Known rows, with every way that one mark hangs from another
j52{j43{j805{j711}}}: [ -7  15  20  -8   4  -4  -4  13 -22 -11  -7  -8  -1  -4  12 -10 -23  15
   6   9   8 -11  -5 -20]
j798{j560{j289{j729{j405{j52{j43}}}}}}: [  1   8  -6   9  18 -12   4 -23 -10  -4   2  10  -2   1 -28  24 -17  -8
   8   1   8   0 -21  -5]
j52{j43{j805{j711}} j405{j729{j289}}}: [ -2  20  -7   4   1  -4 -30  36  -6  -9 -10  27 -10   7  24  -6   7  21
  -9  -8  20 -10  11 -11]
j560{j289{j729}}: [-18   9  12   1  -4  -8  12 -35  14  12   0  -7 -22 -18 -39  25 -16  -8
  35   5  11  -6 -38  -9]
j805{j43{j52{j405}} j711}: [-18   8   0  -1  18  12 -17  25 -28   6 -17   0 -23  -7   8   1 -14  12
 -34  10  16  -6  37  -9]
j560{j289}: [-29   3  15  -5  11   3   5 -21  16  18 -10 -16 -11 -12 -36  18 -23  -2
  31  14   7  -9 -44 -11]
j405{j52{j43{j805}} j729{j289{j560{j798}}}}: [ 16 -11  -4  -1 -11   1   1   7  21 -11   3  -4  24  11  12 -16  25  -5
   3 -10 -39  11   3   5]
j405{j52{j43} j729}: [-13   5  -5   2   9   1   0  -6 -14 -19  -1  16  21 -12  19 -10  -5  -6
  18   0  20  -5 -13   1]
j289{j560{j798} j729{j405{j52{j43{j805}}}}}: [ 30 -17   2   9 -25 -12  17 -15   3 -11  12 -15   6   8  -6   0   2  -5
 -20 -13 -35  12  17   4]
j52{j43{j805{j711}} j405{j729}}: [ -7  13  -2  17   2 -12 -33  40 -27 -23 -24  24 -11  -2  27  -9  -9  14
 -12  -6  13 -20   9 -15]
j52{j43{j805} j405{j729}}: [-15  10  -4  20  -4 -16 -24  28  -5 -28 -10  14  -2  -5  23  -8  -7   2
   8   0  13 -25  -6 -12]
j729{j289{j560}}: [  2 -13  23 -10  -9   9  23 -12  24  16  24 -26 -10  -3  -7  -1  -2   7
  30  10   4   3 -38  13]
j405{j52{j43} j729{j289}}: [ -7  13 -12 -10   9   8   3  -7   8  -6  11  21  24  -3  16  -8  13  -1
  22  -2  26   4 -16   4]
j43{j52{j405}}: [-34  -2   5   1   2   6  -2   1 -12  11 -17 -17  -9  -9   9  -6  -7 -18
  15  23  14 -13   7   0]
j798{j560{j289{j729{j405}}}}: [  1   6   8  10   2 -15   1 -26   0  17  -4   0 -31  -8 -53  34 -22  -6
  14   7   1  -6 -45   4]
j405{j52{j43{j805{j711}}} j729{j289}}: [  4  16  -5 -14   9  -1  -9  14 -20  -6  -6  27  13   7  28 -14  20   4
   6  -5   3   4  17  -5]
j805{j43{j52{j405{j729{j289{j560}}}}} j711}: [ 10  -5  -9   6  -4   4 -26  33 -14   7  -2  15 -29   7  17  -3  18  16
 -40  -6  -1   6  29   8]
j729{j289{j560{j798}} j405{j52}}: [ 19 -26   2 -15  -4  22  22 -17  30  29  12 -22   6  11 -27   7   9   2
 -17  -5 -23  23  -1  21]
j405{j52 j729{j289}}: [ -7   2  -6 -15   6   9   8 -12   6  10   2  15   9  -9   3  -4  25 -11
  33   4  11   3 -12  16]
j560{j289{j729{j405{j52{j43}}}} j798}: [ -1   5 -14   2   5   3   4 -36  24  10  -1   2   7   1 -47  27 -13   0
 -20 -18  -1  16  -4 -13]
j43{j52{j405{j729{j289}}} j805}: [-15   8 -12   0 -12  -8 -20  18  -5  13 -18   9  -9   1  21 -13  34 -20
  20  12  -7  -9  21   8]
j798{j560{j289}}: [-22   2  19   1  22  -1   0  -9   3  10 -15 -20 -16 -11 -35  18 -26  -8
  40  23  -4 -16 -55  -7]
j729{j289{j560} j405{j52{j43}}}: [ 17 -13   0 -10   3  10  19 -13  12   4  33  -8  13  13   4   1  -1   9
  -9  -1  14  14  -9  11]

Rows
[ 12 -16   9   0 -23   7   1  -4  36  16   6 -11  -4   0 -18   0  10   6
   5  -7 -21  10 -35  18]
j405{j729{j289{j560{j798}}}}
[ 18  10   1  -5  -1 -12   6  -7 -36  -8  -2  16  -4   2   7  -1  -3   4
 -18  -7   5   4  31  -8]
j289{j729{j405{j52{j43{j805{j711}}}}}}
[ 10   8  -3  -2  -8 -17  15 -21 -17 -13  10   8   7  -2   4   0   0 -10
   4  -2   5  -2  16  -2]
j289{j729{j405{j52{j43{j805}}}}}
[ 10 -19  25   9 -29  -1  23 -24  21   4  10 -29 -17 -12 -28   5 -14  -1
  11  -6 -20   6 -29   9]
j289{j560{j798} j729}
[-20   9  -6  21   0  -3 -19  19  -1 -22  -4  16  -3 -11  16  -3 -20  10
   1  -3  37 -20 -22  -6]
j52{j43 j405{j729}}
[ 25 -27   6   5 -21   2  27 -29   7  11   8 -18  -8  -3 -29   9  -1  -9
 -13 -10 -28  14   5  19]
j289{j560{j798} j729{j405{j52}}}
[  4   5 -12   2  -1  -9   1 -26  19   5 -10   1   8   4 -37  22  -2  -8
 -16 -13 -26  10  10 -19]
j560{j289{j729{j405{j52{j43{j805}}}}} j798}
[ 25 -19   1   8 -17   1  21 -25   8  -5  18 -14   6   3 -16   6 -10   4
 -27 -18 -11  17   1   9]
j289{j560{j798} j729{j405{j52{j43}}}}
[  4 -18  -1  14 -17  11  -9  17  39  10   1  -6 -16   1 -11   5   9  10
  -9 -11 -13   3 -19  15]
j52{j405{j729{j289{j560{j798}}}}}
[ -8   8  -4   2   3 -15  -4   4 -19 -27 -10  14  22  -7  25 -18   9 -15
  23   4  -6 -12   2  -5]
j405{j52{j43{j805}} j729}
[  7   8  -5   8  11 -23   1 -12 -16 -10  -6   7  -3   6 -20  19  -5 -17
  13   4 -18  -6  -5 -11]
j798{j560{j289{j729{j405{j52{j43{j805}}}}}}}
[  0   1  -3 -23  12  18  22 -22   9  28  12  -1   5  -1 -15   8   9  -5
  10   7  19  10  -3  16]
j729{j289 j405{j52}}
[  8   5   3 -11  13  -1  -2   7 -34  -4 -12   6   9   7   9  -7  -9   6
 -19   1   0   0  26  -9]
j729{j405{j52{j43{j805{j711}}}}}
[  4   8  -7 -18  10   3  11  -7   7   6  15   1  21   8   7  -2   9  -2
   4   5   8   5  11   2]
j729{j289 j405{j52{j43{j805}}}}
[ -7  16 -18  -2  11  10 -32  30 -12  13 -11  27 -21  -2   9   0  17  17
 -35  -3  19   3  36   2]
j805{j43{j52{j405{j729{j289}}}} j711}
[-20   9   6  11   4  -6  -6  20  -1 -22  -3  -9   0  -8  19  -5 -21   4
  14  10  17 -22  -4 -18]
j52{j43{j805} j405}
[  1   2  -1  -7   7  -5   7  -8 -14  -8   0  -5  18   2   6  -5  -5  -9
   0   9   0  -4  11  -3]
j729{j405{j52{j43{j805}}}}
[ 18 -17  -2  -9   0  20  15 -13  32  14  22 -18  21  15 -12   3  -3  12
 -28 -10  -6  25  -3   9]
j729{j289{j560{j798}} j405{j52{j43}}}
[-14   5   9  -9  14  -3  13  -4 -11 -20  -2 -11  22  -4  22 -15  -5 -13
  28  14  -2  -9   4 -13]
j405{j52{j43{j805}}}
[ 24 -17  -2  -9  -6   8  13  -3  27   7  15 -21  19  19  -6  -2  10   4
 -19  -6 -32  19  10   5]
j729{j289{j560{j798}} j405{j52{j43{j805}}}}
[  5  -8  -7  20 -14   8 -15  20  39  -7  11  -1  -2   6   4   0  -3  20
 -18 -18   5   4 -18   3]
j52{j43 j405{j729{j289{j560{j798}}}}}
[  4 -13 -16  12 -12  12 -20  25  27  10   2  -3 -12   3  -4   0  20   9
 -38 -10 -20  10  21  10]
j805{j43{j52{j405{j729{j289{j560{j798}}}}}}}
[ -6   7  12 -13  21   1   5   9 -32 -16 -13  -3  14   0  24 -15  -7   1
   9   7  -1  -5  17 -17]
j405{j52{j43{j805{j711}}}}
[  8  -9   0   5 -19 -10 -22  33 -25  11 -20   5 -26  14  29 -16  35  -8
  -7   4 -25  -2  32   7]
j43{j52{j405{j729{j289{j560}}}} j805{j711}}
[ -2  13  -9 -10   4  -5   0   3   0 -11   5  18  23   2  24 -14  25  -9
  26   0   1  -2   2  -1]
j405{j52{j43{j805}} j729{j289}}
[  0   7  -8 -19  15  16  15 -18  12  12  23   3  19   4  -2   4  -3   7
  -3   1  33  12  -4   6]
j729{j289 j405{j52{j43}}}
[ 22 -14   4  10 -17 -10  26 -25 -13 -14  28   0   0   1   1   5 -11  -2
  -9  -7   9   7  -3  11]
j289{j560 j729{j405{j52{j43}}}}
[-27   0   6   2  -2  -7  -6  10 -17   4 -24 -19  -9  -4  17 -12   7 -26
  22  26 -10 -18  21  -6]
j43{j52{j405} j805}
[-12   9 -11   9   7   2 -34  32 -34   0 -26  23 -24  -7  11  -3   0  10
 -38   0  11  -9  36  -2]
j805{j43{j52{j405{j729}}} j711}
[ 11 -21   0  -6  -9  13  11  -6  25  12   2  -7   7   2  -9  -4  23  -7
   9  -7 -29  15 -10  20]
j405{j52 j729{j289{j560{j798}}}}
[-14  11  11   8  11  -2 -16  33 -22 -17 -15  -2 -10  -1  22  -6 -23  17
  -7   4  17 -18  10 -23]
j52{j43{j805{j711}} j405}
